What can hang from each mark
sakir: moloz sotus
moloz: nada sakir
pafa: bevi sopu
sotus: bevi sakir teko
teko: dezib sotus
nada: moloz
bevi: pafa sotus

Every row comes from one small tree of marks. The marks that hang from a mark follow it in brackets, in alphabetical order. Every link used is in the known rows. Which tree was each row made from?
Known rows
bevi(pafa(sopu) sotus): -0.23 -0.03 -0.62 +0.01 +4.63 +6.35 -4.47 -2.41 -0.89 +2.90 +5.59 +0.89 -6.58 -0.47 +2.60 -1.22 -4.55 +0.43 +0.27 +1.44 -1.32 -4.44
bevi(pafa(sopu) sotus(teko)): -1.00 -0.48 -1.21 -1.06 +4.56 +6.09 -3.85 -0.69 -0.34 +2.23 +5.34 +0.00 -5.95 +0.29 +2.20 -0.08 -4.74 +0.91 -1.04 -0.82 -0.18 -2.99
pafa(bevi(sotus) sopu): +0.41 +0.21 -2.57 +0.41 +3.40 +7.18 -3.40 -0.97 -1.31 +2.73 +6.02 +0.56 -7.33 +0.24 +2.64 +0.06 -5.75 +0.13 -2.85 +2.08 -0.41 -4.68
teko(dezib): -2.03 -1.28 -0.20 -1.87 -0.76 +0.38 -0.99 +1.38 -1.87 +2.42 +2.03 +1.01 -5.72 +2.08 +1.09 +4.73 -1.62 +1.15 -0.38 +2.35 -2.61 -1.51
sotus(bevi sakir): +0.96 -0.89 -0.83 -1.35 -0.67 +2.61 -1.13 -1.02 -2.27 +0.34 +0.83 +2.01 -3.23 -0.95 +0.32 +2.80 -1.55 -1.27 +0.88 +3.40 -1.70 -1.44
sotus(sakir teko): +1.43 -2.29 -0.66 -1.18 +0.28 +2.22 -3.13 +0.90 -1.17 +1.12 +0.63 -0.84 -3.66 -0.45 -1.68 +5.50 -2.99 -1.03 -1.20 -0.19 -0.34 -0.59
sakir(moloz sotus(teko)): -0.09 -0.95 +1.83 -0.83 +0.13 +0.17 +0.27 +1.52 +0.36 -0.66 +0.15 -0.22 -0.25 +2.62 +0.46 +1.21 -3.05 -0.55 +0.33 -2.90 -2.43 +1.34
pafa(bevi sopu): -1.26 -0.33 -0.87 +0.79 +2.01 +5.54 -3.48 -1.05 -2.43 +3.59 +5.59 +2.20 -8.65 -0.75 +2.49 -0.06 -4.18 -0.64 -2.40 -1.49 -2.30 -4.20
sakir(sotus(teko(dezib))): -1.68 -0.68 +0.68 -3.55 -1.49 +0.43 -0.05 +3.11 -2.06 +0.38 +0.89 +0.05 -2.48 +4.07 +0.87 +5.79 -2.08 +3.03 -1.56 -4.02 -2.36 +1.12
sotus(bevi): -1.71 -0.24 -1.02 -1.65 -0.39 +3.11 +0.34 -0.68 -2.58 +0.37 +2.60 +3.26 -4.95 +1.46 +3.26 +1.97 -2.58 +0.15 +2.58 +4.97 -3.37 -1.25
moloz(sakir): -1.44 -1.30 +1.33 +0.54 +0.70 +2.27 +0.51 +0.32 +0.55 +1.99 +1.46 -0.29 -3.59 -0.05 +1.73 -0.26 -2.59 -0.99 +2.53 +2.54 -3.49 -0.66
moloz(nada sakir(sotus(teko(dezib)))): -3.64 -1.49 +2.55 -1.58 -1.72 -2.42 +5.06 +4.50 +3.43 +0.53 -0.82 -2.19 +0.05 +1.59 +1.15 -1.51 +0.09 +0.95 +0.79 -4.23 -2.55 +4.21
nada(moloz): -1.56 -1.81 +0.91 +0.52 +1.62 +0.32 +1.06 +0.06 -0.23 +1.52 +1.61 +0.50 -5.25 +0.50 +1.70 -0.25 -2.88 -1.58 +2.61 +3.91 -3.27 -0.30
moloz(sakir(sotus(bevi))): -1.73 +0.58 +2.26 -1.34 -1.44 +2.74 +3.59 +0.03 -0.65 -0.87 +0.68 +1.60 +0.45 +1.51 +3.62 -1.90 -1.78 +0.57 +3.42 -0.31 -4.56 +1.16
moloz(nada sakir(sotus)): -1.46 -0.86 +2.95 +0.83 -0.50 +0.21 +3.10 +0.64 +2.94 +0.56 -0.29 -1.17 -0.75 +0.16 +2.30 -3.96 -1.82 -0.75 +4.58 -0.75 -4.38 +2.24
teko(dezib sotus(sakir(moloz))): +1.11 -1.70 +3.23 -2.65 -2.42 -2.07 +1.14 +2.72 -0.03 +0.33 -1.38 -2.37 -0.98 -0.66 -2.97 +3.27 +4.24 -0.71 -3.29 -1.02 -0.75 -1.15
moloz(sakir(sotus)): -0.46 -0.25 +2.92 -0.06 -0.25 +2.43 +0.90 +0.02 -0.12 +0.47 +0.45 -0.46 -0.87 +1.40 +1.94 -0.44 -2.82 +0.31 +2.70 -1.54 -4.41 +0.40
sakir(sotus): +0.68 -0.15 +1.18 -1.05 -0.13 +3.04 -1.89 -0.70 -2.61 +0.33 +1.34 +1.01 -3.50 +2.82 +1.90 +3.39 -3.88 +1.47 +2.08 -0.42 -4.16 -0.77
sakir(moloz sotus): +0.71 -0.56 +2.41 +0.21 +0.12 +0.45 -0.46 -0.43 -0.07 -0.10 +0.36 +0.59 -0.96 +1.97 +0.91 +0.09 -2.94 -0.93 +1.75 -0.56 -3.61 -0.28
bevi(pafa sotus(sakir(moloz) teko)): +3.00 -1.82 -0.11 -0.09 +3.74 +2.30 -2.65 +0.04 +2.91 +0.83 +1.00 -1.68 +0.16 -2.01 -2.04 -0.19 -3.23 -2.60 -1.99 +0.97 +2.50 -2.11
moloz(nada sakir): -2.43 -1.88 +1.42 +1.52 +0.45 -0.09 +2.75 +0.74 +3.49 +2.09 +0.68 -1.01 -3.24 -1.31 +1.99 -3.89 -1.76 -2.21 +4.29 +3.33 -3.29 +1.18
sakir(moloz(nada)): -1.27 -2.21 +0.86 +1.80 +0.76 -1.99 +1.41 +0.23 +3.56 +1.59 +0.66 -0.04 -3.26 -0.79 +0.91 -3.40 -1.72 -3.69 +3.42 +4.42 -2.50 +0.42
sakir(moloz): -0.27 -1.43 +0.74 +0.88 +1.04 +0.18 -0.74 -0.17 +0.49 +1.32 +1.17 +0.90 -3.34 +0.46 +0.58 +0.21 -2.76 -2.41 +1.52 +3.60 -2.66 -1.29

Write each row's tree
+3.58 -1.04 -0.72 -0.21 +3.37 +5.20 -5.00 -2.27 -0.23 +1.80 +2.23 -0.45 -3.12 -1.89 -0.54 +1.83 -4.03 -0.52 -0.26 +3.22 +0.79 -4.17 => bevi(pafa sotus(sakir))
+0.99 -1.36 +1.97 -3.93 -2.52 +0.61 -0.31 +2.29 -2.57 +0.78 -0.23 -1.85 -3.83 +0.14 -2.00 +6.41 +3.22 +1.71 -3.21 -0.91 -1.33 -1.72 => teko(dezib sotus(sakir))
-1.39 -0.13 +0.98 -2.12 -0.92 +0.44 +2.97 +1.46 -0.13 -2.09 +0.37 +1.73 +0.95 +2.69 +2.08 -0.38 -1.95 -0.31 +1.06 -1.57 -2.58 +1.90 => sakir(moloz sotus(bevi teko))
+1.10 -0.35 +3.45 -2.17 -0.48 +1.64 +1.26 -0.76 -0.09 -0.73 +0.41 +1.13 -0.28 -2.95 -0.10 -2.24 +3.44 -1.56 -0.42 -1.01 -0.88 -2.42 => teko(sotus(bevi(pafa) sakir(moloz)))
+0.65 -3.32 +0.56 +1.12 +0.43 -2.69 +0.51 +1.85 +4.32 +0.87 -1.24 -1.87 -1.00 -2.47 -2.48 -1.28 -0.93 -4.69 +0.33 +0.49 +0.30 +1.66 => sotus(sakir(moloz(nada)) teko)
-0.11 -1.05 -0.29 -2.31 +0.89 +3.51 -1.77 -0.46 -1.13 +0.54 +1.96 +2.51 -2.70 -1.94 +0.51 +1.49 -1.55 -0.73 -0.40 -1.46 +0.20 -1.37 => sotus(bevi(pafa) sakir teko)
+2.58 -0.72 -0.29 +0.37 +4.30 +5.89 -6.05 -2.85 -0.63 +2.72 +3.80 -0.31 -4.87 -2.86 -0.39 -0.15 -3.65 -0.93 -1.38 -0.10 +0.23 -4.72 => bevi(pafa(sopu) sotus(sakir))
-2.88 +0.85 +2.38 -3.33 +0.32 +5.38 +0.09 -1.40 -3.31 +0.79 +4.86 +2.83 -6.48 -0.65 +4.09 -2.08 +2.02 +1.62 +0.48 -2.73 -3.63 -3.39 => teko(sotus(bevi(pafa(sopu))))
-1.64 -0.92 +4.11 +0.94 +0.84 -0.09 +4.28 +0.81 +1.62 +0.09 -0.51 -1.12 +0.23 +0.63 +2.13 -4.00 -2.14 -1.05 +3.47 -1.33 -4.55 +1.95 => nada(moloz(sakir(sotus)))
+0.80 -0.51 -3.65 -1.25 +2.46 +5.93 -1.56 +1.55 -0.42 +1.31 +4.44 -0.38 -5.49 +2.09 +2.00 +3.33 -6.45 +0.93 -3.13 +3.18 +1.33 -2.42 => pafa(bevi(sotus(teko)))
-2.85 -0.09 +3.45 -0.33 -0.31 +0.18 +6.96 +0.73 +1.01 -1.31 -0.35 +0.88 +1.28 +0.71 +3.67 -5.67 -0.98 -0.86 +4.21 -0.13 -4.66 +2.70 => nada(moloz(sakir(sotus(bevi))))
+2.82 -2.05 +0.45 +1.97 +3.42 +0.24 -1.19 -1.32 +5.34 +1.44 +0.39 -1.82 -0.27 -3.92 -1.32 -4.95 -1.90 -4.21 +1.31 +4.08 +1.46 -1.78 => bevi(pafa sotus(sakir(moloz(nada))))
-2.35 -1.39 +3.56 -0.25 +0.94 -0.41 +5.08 +2.74 +2.27 -0.52 -0.54 -1.93 +0.64 +1.32 +1.69 -2.92 -2.15 -0.67 +1.99 -3.65 -3.16 +3.50 => nada(moloz(sakir(sotus(teko))))
-3.45 -0.44 +1.69 -1.45 -1.51 +0.30 +6.55 +2.57 +2.94 -1.45 -0.31 -0.11 +1.03 +1.07 +3.36 -4.34 -0.93 -0.21 +3.87 -1.67 -3.27 +4.41 => moloz(nada sakir(sotus(bevi teko)))
-0.58 +0.42 +1.57 -1.08 -1.05 +0.66 +2.19 -0.36 -0.77 -1.56 +0.48 +2.53 +0.45 +1.99 +2.46 -1.52 -1.86 -0.70 +2.57 +0.89 -3.73 +0.41 => sakir(moloz sotus(bevi))
-2.63 -1.77 +1.82 -1.32 -1.36 -4.28 +3.66 +4.06 +3.55 -0.03 -0.99 -1.23 +0.15 +2.07 +0.14 -1.07 +0.04 -0.48 -0.11 -3.35 -1.67 +3.29 => sakir(moloz(nada) sotus(teko(dezib)))
+3.07 -2.38 -0.69 +1.84 +1.92 -0.82 +0.12 +0.04 +4.80 +0.57 -0.91 -3.08 -0.32 -2.29 -1.92 -2.33 -2.26 -4.33 +1.29 +6.50 +0.72 -0.22 => bevi(sotus(sakir(moloz(nada))))
-4.02 -0.86 -1.46 -4.26 -1.82 +0.47 +2.42 +3.40 -1.90 +0.44 +2.06 +2.28 -4.22 +2.95 +2.07 +4.38 -0.82 +1.79 -1.07 +1.31 -1.48 +0.71 => sotus(bevi teko(dezib))
-3.82 -0.17 -0.15 -1.83 +2.17 +4.79 -1.36 -0.63 -1.96 +1.56 +5.29 +3.88 -6.24 -0.63 +3.57 -1.68 -2.16 +0.38 +0.10 -3.19 -2.04 -1.83 => sotus(bevi(pafa(sopu)) teko)
+1.38 -2.83 +1.13 +2.14 +0.47 -2.40 -0.08 -0.04 +3.86 +1.42 -1.09 -1.38 -1.39 -3.30 -2.13 -2.37 -0.77 -5.17 +1.69 +2.88 -0.89 +0.20 => sotus(sakir(moloz(nada)))
-3.04 +0.40 +0.44 -0.87 +1.98 +5.00 -2.07 -2.60 -2.54 +2.19 +5.43 +4.50 -6.82 -1.38 +4.01 -2.81 -1.79 -0.09 +1.52 -1.00 -3.33 -3.39 => sotus(bevi(pafa(sopu)))
+1.69 -2.33 -1.07 -1.63 +0.78 -1.10 -0.12 +3.45 +2.28 +0.47 -0.67 -3.20 +0.30 +0.49 -3.26 +3.69 -1.37 -1.33 -4.26 +2.14 +2.53 -0.18 => bevi(sotus(sakir(moloz) teko(dezib)))
-4.46 +0.83 +2.55 -4.67 -1.01 +3.17 +1.48 +0.60 -3.39 +1.35 +4.58 +2.64 -6.09 +0.04 +3.43 -0.79 +4.15 +3.08 -1.74 -4.09 -2.99 -3.03 => teko(dezib sotus(bevi(pafa(sopu))))
-3.66 -0.50 +2.78 -1.46 -0.15 +0.07 +7.68 +2.70 +1.49 -1.93 -0.44 +0.06 +1.97 +1.43 +3.31 -4.34 -1.24 -0.44 +2.73 -2.43 -3.32 +4.16 => nada(moloz(sakir(sotus(bevi teko))))
+3.31 -2.07 -1.31 -0.33 +2.24 +1.19 -1.46 +1.40 +2.33 -0.04 -0.27 -3.07 +0.12 -0.22 -2.64 +2.37 -3.54 -2.76 -2.06 +3.37 +1.87 -0.53 => bevi(sotus(sakir(moloz) teko))
+1.26 -1.58 -1.23 -2.67 +2.00 +2.49 -3.10 +1.59 +0.20 +1.74 +1.62 -1.47 -2.26 -0.33 -1.66 +4.26 -2.22 +1.18 -3.85 -0.33 +2.62 -2.14 => bevi(pafa sotus(sakir teko(dezib)))
+1.61 -2.57 +0.53 +0.13 +0.75 -0.35 -1.62 +1.33 +1.34 +0.67 -0.62 -1.20 -1.01 -1.30 -2.64 +2.33 -1.91 -3.50 -1.56 -0.25 +0.16 -0.03 => sotus(sakir(moloz) teko)
+0.33 -1.74 -0.33 -1.08 -0.30 -0.11 +1.23 +1.44 +0.82 -0.75 -0.36 +0.75 -0.11 -1.13 -1.18 +0.81 -0.75 -3.27 -0.86 +0.96 +0.13 +0.66 => sotus(bevi sakir(moloz) teko)
-0.67 -2.36 -0.23 -0.26 -0.56 -2.45 +3.32 +1.92 +3.83 -0.68 -1.09 -0.13 -0.03 -2.35 -0.83 -2.76 +0.24 -4.50 +1.03 +1.87 +0.12 +2.31 => sotus(bevi sakir(moloz(nada)) teko)
+1.76 -1.13 -0.80 -0.66 +4.49 +5.71 -5.48 -0.88 -0.04 +2.16 +3.67 -1.25 -4.27 -2.30 -0.72 +0.95 -3.82 -0.55 -2.72 -2.44 +1.47 -3.16 => bevi(pafa(sopu) sotus(sakir teko))
+0.02 -2.75 +0.61 -1.31 -0.54 -2.70 -0.28 +3.36 +1.33 +1.31 -0.99 -1.49 -0.74 -0.52 -3.40 +3.66 +0.19 -2.17 -3.82 -1.53 +0.71 +0.43 => sotus(sakir(moloz) teko(dezib))
-5.42 -0.28 -0.04 -3.30 +0.73 +2.35 +0.01 +1.28 -1.89 +2.23 +4.96 +3.60 -5.82 +0.20 +2.89 -0.26 +0.02 +1.53 -2.02 -4.56 -1.43 -1.36 => sotus(bevi(pafa(sopu)) teko(dezib))
-3.13 +1.12 +3.73 -0.53 +1.12 +4.61 +1.23 -1.88 -0.65 +0.86 +3.38 +2.94 -1.38 -1.23 +4.41 -6.60 -0.83 +0.32 +2.60 -6.27 -4.40 -1.06 => moloz(sakir(sotus(bevi(pafa(sopu)))))
+1.78 -1.31 -3.13 -2.28 +0.83 +3.38 -1.83 +3.14 -0.22 +1.75 +2.22 -1.80 -3.02 +0.39 -1.49 +5.61 -3.30 +0.88 -7.03 +0.31 +3.50 -2.38 => pafa(bevi(sotus(sakir teko(dezib))))
+0.00 -0.79 -1.60 -1.74 +3.81 +5.24 -2.79 +0.01 +0.08 +1.35 +3.89 +0.00 -4.52 +1.41 +1.94 +2.03 -5.20 +1.26 +0.02 +2.47 +0.44 -2.35 => bevi(pafa sotus(teko))
-4.00 +0.03 +1.77 -3.79 -2.53 +0.15 +5.63 +3.92 -0.14 -0.93 +0.10 +0.64 +1.22 +3.00 +2.48 +0.58 +0.12 +2.46 -0.18 -3.95 -2.87 +3.04 => moloz(sakir(sotus(bevi teko(dezib))))
+0.86 -0.03 +2.21 -3.53 -0.85 +4.31 -0.38 -1.12 -2.75 -0.31 +1.65 +1.62 -3.14 -2.05 +0.98 +1.02 +2.45 +0.72 -0.20 -0.92 -1.31 -2.96 => teko(sotus(bevi(pafa) sakir))
